Each row was made from one small tree. The marks that hang from a mark follow it in brackets, in alphabetical order. Every link used is in the known rows. Write each row's tree.
Known rows:
fotivef(zinup(geda)): [  0  -9 -10  14  13 -21  -3  -4  -1  14   5   4   8  12  -1  -8  -6  -3
 -13]
geda(zinup(buvo fotivef fuleg)): [ -7  -7   6  34  -9   5  -6 -16   3  11   0  -8  -9   2 -15   1 -18  -2
   0]
dero(buvo): [ -2   1  -1   0 -10  -2  -5   1  -3  -4  -3   2  -6   7 -14  -1   2   5
  -4]
geda(zinup(buvo fotivef(dero) gufu)): [-17  -2   7  30 -20  -1  -7 -19  11   9  -7  17  -4  -2 -13  -5 -23 -11
  -6]
geda(zinup(kodek)): [  5  -2  -3  18  13  -7   0 -11   2  12  -4   9  -5   2 -12  10  -6   5
  -1]
gufu(zinup): [  3   0   8   5 -10  -5   5   5  12  -1  -1   6   5   2  -8   3  -7   5
   0]
zinup(fotivef(dero) fuleg gufu): [-11 -14   0  27 -12   0  -6 -10   6  20  12  14  -8   8  -7  -4 -22 -11
  -9]
geda(zinup(buvo fuleg gufu kodek)): [  2 -13 -14  35  -8  -6 -13 -18 -10  17   6  18  -8   6 -19   8 -24  -4
 -12]
zinup(fuleg geda gufu kodek): [ 11 -26 -22  25  15 -16 -14  -6 -13  29  20  16 -11  13 -13  -1 -25  -7
 -18]
dero(buvo fotivef(zinup(kodek)) fuleg): [ -6 -18 -12  13   1 -13 -13   7  -8  -1   2  26   4  18 -30   8  -4  14
 -26]
zinup(buvo geda): [ -3  -7  -8   7   0  -6 -10   2  -1  -3   8 -11  -2   4  -5 -11 -18  -5
 -12]
fotivef(zinup): [ -3  -2  -6  13   2 -13   1  -5  -2   9   0  10  11   8  -1  -2   0  -1
  -8]
fotivef(zinup(buvo geda gufu kodek)): [ -2 -16 -23  31   7 -28 -15  -6 -13  23  10  24   6  15 -15 -10 -28 -12
 -28]
zinup(fuleg geda kodek): [ 10 -22 -20  21  25 -12  -7   0  -5  21  23  -5 -11  15 -11   1 -20   2
 -15]
dero(buvo fuleg): [ -7 -10  -3  -6 -18  -2  -9   3   0 -20  -6  12  -4   5 -12   7   1   8
  -9]
gufu(zinup(buvo geda kodek)): [  3 -11  -6  19   5 -16  -5   8   7   6  12   2   0  10 -20  -3 -32   2
 -17]
fotivef(dero): [-9  1 -2  1 -4 -1  3  0 14 -6  9  2  1  4  3 -2 -8  1 -7]
geda(zinup(fuleg)): [  4  -6  -2  17  -3   0  -1 -15   3   8   2  -2  -6   3  -6   9  -3   5
   2]
gufu(zinup(buvo fuleg geda)): [  3 -15  -5  20 -12  -8  -5   4   8   1  16  -9  -1  12 -14  -4 -28   2
 -14]
geda(zinup(fotivef fuleg)): [ -1  -7   8  29   1   3   0 -16   6  19  -2  -3 -10   2 -11   6  -7   1
   6]
fotivef(zinup(gufu)): [ -3  -6  -8  16  -7 -17  -5 -10  -9  16  -3  28  12   6  -3  -3  -4 -10
 -11]
fotivef(dero zinup(buvo fuleg)): [-15  -8 -17  28 -14  -9  -4  -5   7   0  22   1   9  19  -3  -5 -22  -1
 -23]
zinup(fotivef(dero) gufu): [-13  -5   7  18  -9  -2  -4  -8   8  14   0  20  -3   1  -5  -8 -17 -13
  -6]
dero(fotivef fuleg): [ -3 -13   1  -7  -3   5  -7   8   0 -12   0  11   3   0 -10   8   1   8
  -8]

Which tree is each row?
[  0  -4  -2  18  -5  -9  -1   7   6   0   6   7   3   6 -19   3 -25   4
 -12]  gufu(zinup(buvo kodek))
[ -4  -2   0  18 -20  -3 -10 -17  -3   3 -10  17   0  -4 -10   1 -12  -8
  -4]  geda(zinup(buvo gufu))
[ -5 -13  -5  29  21  -9 -10   1  -1  19   9  -6 -10   8 -19 -12 -33  -7
 -15]  zinup(buvo fotivef geda kodek)
[  1 -11 -16  16  16 -12 -11   4  -6   7  14  -5  -6   9 -13  -8 -27  -3
 -19]  zinup(buvo geda kodek)
[ -5 -16 -22  28  13 -31  -8  -8   3  24  17  30   6  19  -8  -8 -26  -8
 -29]  fotivef(dero zinup(geda gufu kodek))
[ -7 -13  -4  25  29 -13  -3   1  13  22  15   1 -11  12 -12  -9 -28  -3
 -15]  zinup(fotivef(dero) geda kodek)
[ -2 -13   4  31  10 -13  -4   6  10  17   7   0  -4   9 -25  -8 -36  -2
 -14]  gufu(zinup(buvo fotivef geda kodek))
[  3 -17   7  26   3  -8   1   2  13  19  10  -5  -6  10 -15  -4 -23   1
  -5]  gufu(zinup(fotivef fuleg geda))
[-15  -8  -5  -4 -21  -2  -6   3  14 -23   4  13  -2   9  -9   4  -7   8
 -15]  fotivef(dero(buvo fuleg))
[ -5  -3  -4  10  -4  -9  -7   3  -8   7   0  11   5  16 -25  -3   4  10
 -16]  dero(buvo fotivef(zinup))
[  2 -15  -4  32  19  -1  -3  -3  -3  27  13  -1 -13  10 -16   3 -19  -1
  -6]  zinup(fotivef fuleg kodek)
[-21 -10 -13  14 -20 -11  -6  -1  12 -19   9  16  15  12  -1  -1 -19  -1
 -25]  fotivef(dero(fuleg) zinup(buvo))
[ -4 -13   3  35   4  -7   5   3  20  18  18   7  -5  15 -19   4 -31   5
 -11]  gufu(zinup(fotivef(dero) fuleg kodek))
[ -6 -13 -17  30 -19 -12 -13 -11 -14  13  10  18   9  13  -8  -4 -19 -11
 -19]  fotivef(zinup(buvo fuleg gufu))
[ -7 -18  -8  37   5  -6  -7  -9   1  30  18  21 -11  12 -15  -1 -30  -9
 -15]  zinup(fotivef(dero) fuleg gufu kodek)
[-19 -13   4  14 -25  -3 -11  -5   9  -1  -5  30  -6   6 -16  -3 -15  -7
 -13]  zinup(fotivef(dero(buvo fuleg)) gufu)
[-14  -6   4  35 -12   5  -3 -16  15   7   7  -7  -9   6 -12  -1 -23  -1
  -5]  geda(zinup(buvo fotivef(dero) fuleg))
[-12 -14  -8   9 -11  -4 -11   5  -4 -12   2  15  13   8 -14   3  -8   5
 -21]  dero(fotivef(zinup(buvo)) fuleg)
[  5 -10  -4  21 -13  -3  -7 -20  -4  15  -1  16  -5   1  -8   8  -6  -3
   0]  geda(zinup(fuleg gufu))
[-15   0  -9  14 -11 -16  -2  -4  10  -1   7  13   8  19 -10  -5  -6   5
 -19]  fotivef(dero(buvo) zinup)
[ -3 -11  -2  43   6  -1  -7 -14   0  20   5  -2 -13   7 -22   5 -25   0
  -6]  geda(zinup(buvo fotivef fuleg kodek))
[  4 -18 -17  30  10 -13 -11  -4 -17  29  14  27   5  16 -22   3 -13   0
 -21]  dero(fotivef(zinup(fuleg gufu kodek)))
[ -4 -12   5  27  16 -16   3   5  24  18  12   7  -4  12 -18  -6 -33   2
 -14]  gufu(zinup(fotivef(dero) geda kodek))
[-19 -17 -17  15 -10 -19  -9  -1  13 -14  15  11  12  15  -1  -7 -25  -3
 -30]  fotivef(dero(fuleg) zinup(buvo geda))
[-16 -11 -10   9  -9 -14  -1  -2  15 -11   7  20  14  11   3   3  -8   2
 -19]  fotivef(dero(fuleg) zinup)
[-17  -7   1  21   1  -4  -7   0  15   4  12 -11  -6   8  -8 -18 -30  -9
 -15]  zinup(buvo fotivef(dero) geda)
[  2 -16 -18  21   6 -16 -17  -3 -13  16  10  16  -5   7 -16  -9 -31 -13
 -22]  zinup(buvo geda gufu kodek)
[ -4 -17  -8  33  11 -14 -17  -5  -9  27   5  15 -10   6 -21 -13 -37 -16
 -18]  zinup(buvo fotivef geda gufu kodek)
[-19  -8  12  18 -25   0   0   6  26 -14   3   8   4   4 -14  -1 -29   0
 -12]  gufu(zinup(buvo fotivef(dero(fuleg))))
